Each row comes from the steps of one walk. Every step used is in the known rows, and no mark comes twice. Write the walk behind each row, first mark first.
In the rows, zero is written as 128.
Known rows:
J-E-T-V: [ 56 147 157 153 105 133 163 105 151 194 167 106 169 189 123 102  98 125
 113  93 109 179]
J-V: [100 139 101 121 133 155 127 119 129 124 152 148 130 157 129 120 148 108
 135 109 146 150]
B-V-J-E: [105 139 102 127  99 161 109 155 172 136  92 166  98 155 134  99 104 112
  75 110 130 104]
M-S: [110 144 136 116 112 104 115 134 152 123 110 113 112 106 152 122 138 134
 131 154 113 139]
E-T-M: [108 119 127 142 166 130 153  79 164 175 174 134 171 164  96 100  99 103
 128 149 103 135]
S-V-J: [107 119 117 121  88 148 133 108 124  90 125 151  90 138 101  99  96  84
 101 123  89  78]
T-E-B-V: [ 86 144 131 140 129 112  63 172 170 125 100 118 105 120 139 124 111 152
 161 113 129 141]
S-E: [ 99 125 116 148 143 102 147 122 143 110 127 139 113 135 135 129  96 129
 142 135 115 106]
M-S-E: [ 79 141 121 136 124  75 141 128 167 106 107 119  98 113 159 124 109 132
 147 157  98 113]
B-V-J-E-T-M: [ 86 134 104 143 142 157 135 103 209 183 138 170 140 192 102  69  74  88
  75 139 112 110]
V-B: [100 137 107 123 105 131 104 145 147 103 136 141 131 119 135 143 132 160
 144 111 125 120]
J-E-B: [ 88 142 140 141  95 124 119 146 178 172  95 111 135 146 139 137 160 169
 136  91 140 165]
B-V-J-E-T: [ 87 138 111 143 110 143 109 133 196 179 110 152 120 176 118  89  98  84
  64 120 118 113]
S-V-J-E-T-M: [ 73 127 120 138 105 156 172  59 181 163 160 162 142 204  71  67  75  70
  84 130  77 107]
V-J: [130 117 129 135 108 128 118 125 150 102 106 138 109 128 118 115 111 114
 126 112 107  99]
S-E-B: [ 77 123 124 157 133  90 119 134 171 127 108 120 107 123 145 143 115 158
 171 118 114 122]
V-J-E: [113 136 134 134  80 137 136 133 170 130  92 145 123 158 120 113 120 132
 105  97 116 121]
B-V: [121 135  97 120 145 150 103 147 129 134 126 149 101 128 140 116 116 111
  96 149 142 111]
S-E-J-V: [ 64 156  61 131 130 134 129 121 150 119 146 143 142 187 137 133  92  82
 158  88 146 119]
M-S-E-J-V-B: [ 21 182  50 119  95 110  91 145 196  91 132 141 131 159 171 141 109 120
 184  96 128 122]
T-M: [129 121 117 125 158 147 155  98 141 129 157 145 144 144 111 110 105 126
 133 145 120 125]
V-J-E-T: [ 95 134 141 148  95 124 135 111 198 171 112 133 151 177 107  99 115 103
  95  99 102 134]

Which walk is each row?
[ 56 150 142 123  40 119 111 132 198 125  73 122  77 132 137 103 139 134
 119 113  86 121]  M-S-V-J-E-B
[ 58 137 103 145 111  87  74 160 218 107  67 135  47 100 170 109  98 130
 143 148  96  81]  M-S-E-B-V-J
[ 75 117 153 154 107 129 133  98 150 142 155 117 136 154 112  89  71  94
 126  97  77 128]  E-T-V-J
[ 92 132 144 146  73 129 109 144 196 141  77 128 117 146 130 123 142 154
 134  80 117 135]  V-J-E-B
[ 73 122 123 161 154  86 149 102 170 152 144 124 142 156 121 121  88 105
 132 144 100 118]  S-E-T
[ 68 144  80 117 113 156 104 137 147  96 160 162 130 151 138 135 153 138
 152  89 147 142]  J-V-B
[ 30 152 136 146  84 136 135 122 175 166 175 121 171 179 132 112 104 155
 121  75 107 167]  J-E-T-V-B
[ 64 168  55 111  96 164  81 140 160 110 153 146 163 174 139 150 130 116
 167  63 153 134]  E-J-V-B
[ 52 149 137 125  61 112 139  96 197 154 111 124 109 164 111  79 113  73
  79 138  70 119]  M-S-V-J-E-T
[ 49 178  77 121  92 142  66 153 171  84 144 136 173 175 125 141 103 129
 199  43 138 153]  T-E-J-V-B
[ 51 167  59 126 144 127 142  95 185 121 154 144 143 180 144 109  82  89
 177 128 123 127]  T-M-S-E-J-V
[ 86 153 112 134 110 140  95 169 178 176  95 134 106 147 154 126 145 152
 105 114 156 146]  J-E-B-V
[ 93 131 125 108  71 124 121 113 150  86 105 134  72 114 123  92 107  86
 109 147  74  86]  M-S-V-J
[ 85 169  96 124 114 143  96 131 150 113 135 121 165 182 116 129 100  97
 180  60 142 159]  T-E-J-V
[ 61 152 104  98  70 122 108 129 150  85 131 136  90 106 145 120 132 133
 129 146  95 108]  M-S-V-B
[ 62 133 158 152  63 143 124 139 172 142 104 116 114 150 139 110 109 158
 144  55 102 151]  T-V-J-E-B
[ 93 134 134 132 148 107 145  81 193 170 157 116 154 142 118  94 112 106
 130 175  89 144]  E-T-M-S
[125 123  99 127 117 148  92 149 152 111 107 162  86 128 134 102  94  95
  97 135 122  81]  B-V-J
[ 77 138  96 110  90 147 116 126 124  89 156 152 106 131 121 126 119 129
 125 124 110  98]  S-V-B
[ 24 139 151 155 128  72 156  99 169 146 153  92 124 142 152  99  70 112
 149 142  68 145]  M-S-E-T-V
[ 68 134 130 134  57 141 121 125 173 131  95 135  94 157 113 108 126 126
 114  91 106 115]  S-V-J-E-B
[ 53 146 101 140 132  86  81 162 193 134  83 122  66  99 183 125 116 144
 151 161 118 113]  M-S-E-B-V
[ 49 169  69 124 116 108 115 124 178 121 126 127 124 165 162 128 107  85
 167 110 132 128]  M-S-E-J-V
[ 30 129 147 159 103  76 141 100 193 122 134 108 107 141 144  82  48  95
 148 129  46 116]  M-S-E-T-V-J
[104 121 107 139 111 138  62 159 181 124  87 143  78 116 142 114 119 124
 125 117 124  94]  E-B-V-J
[ 53 154 129 123 110 128 175  68 190 184 161 130 145 185 103  75 104  91
  93 172  86 144]  J-E-T-M-S-V
[ 70 130  92 150 149 111 100 157 169 136 105 138  79 120 160 130 107 141
 140 141 135 107]  S-E-B-V
[113 137 126 115 141 119 141 103 162 128 136 130 126 121 133 105 118 131
 145 168 101 130]  T-M-S
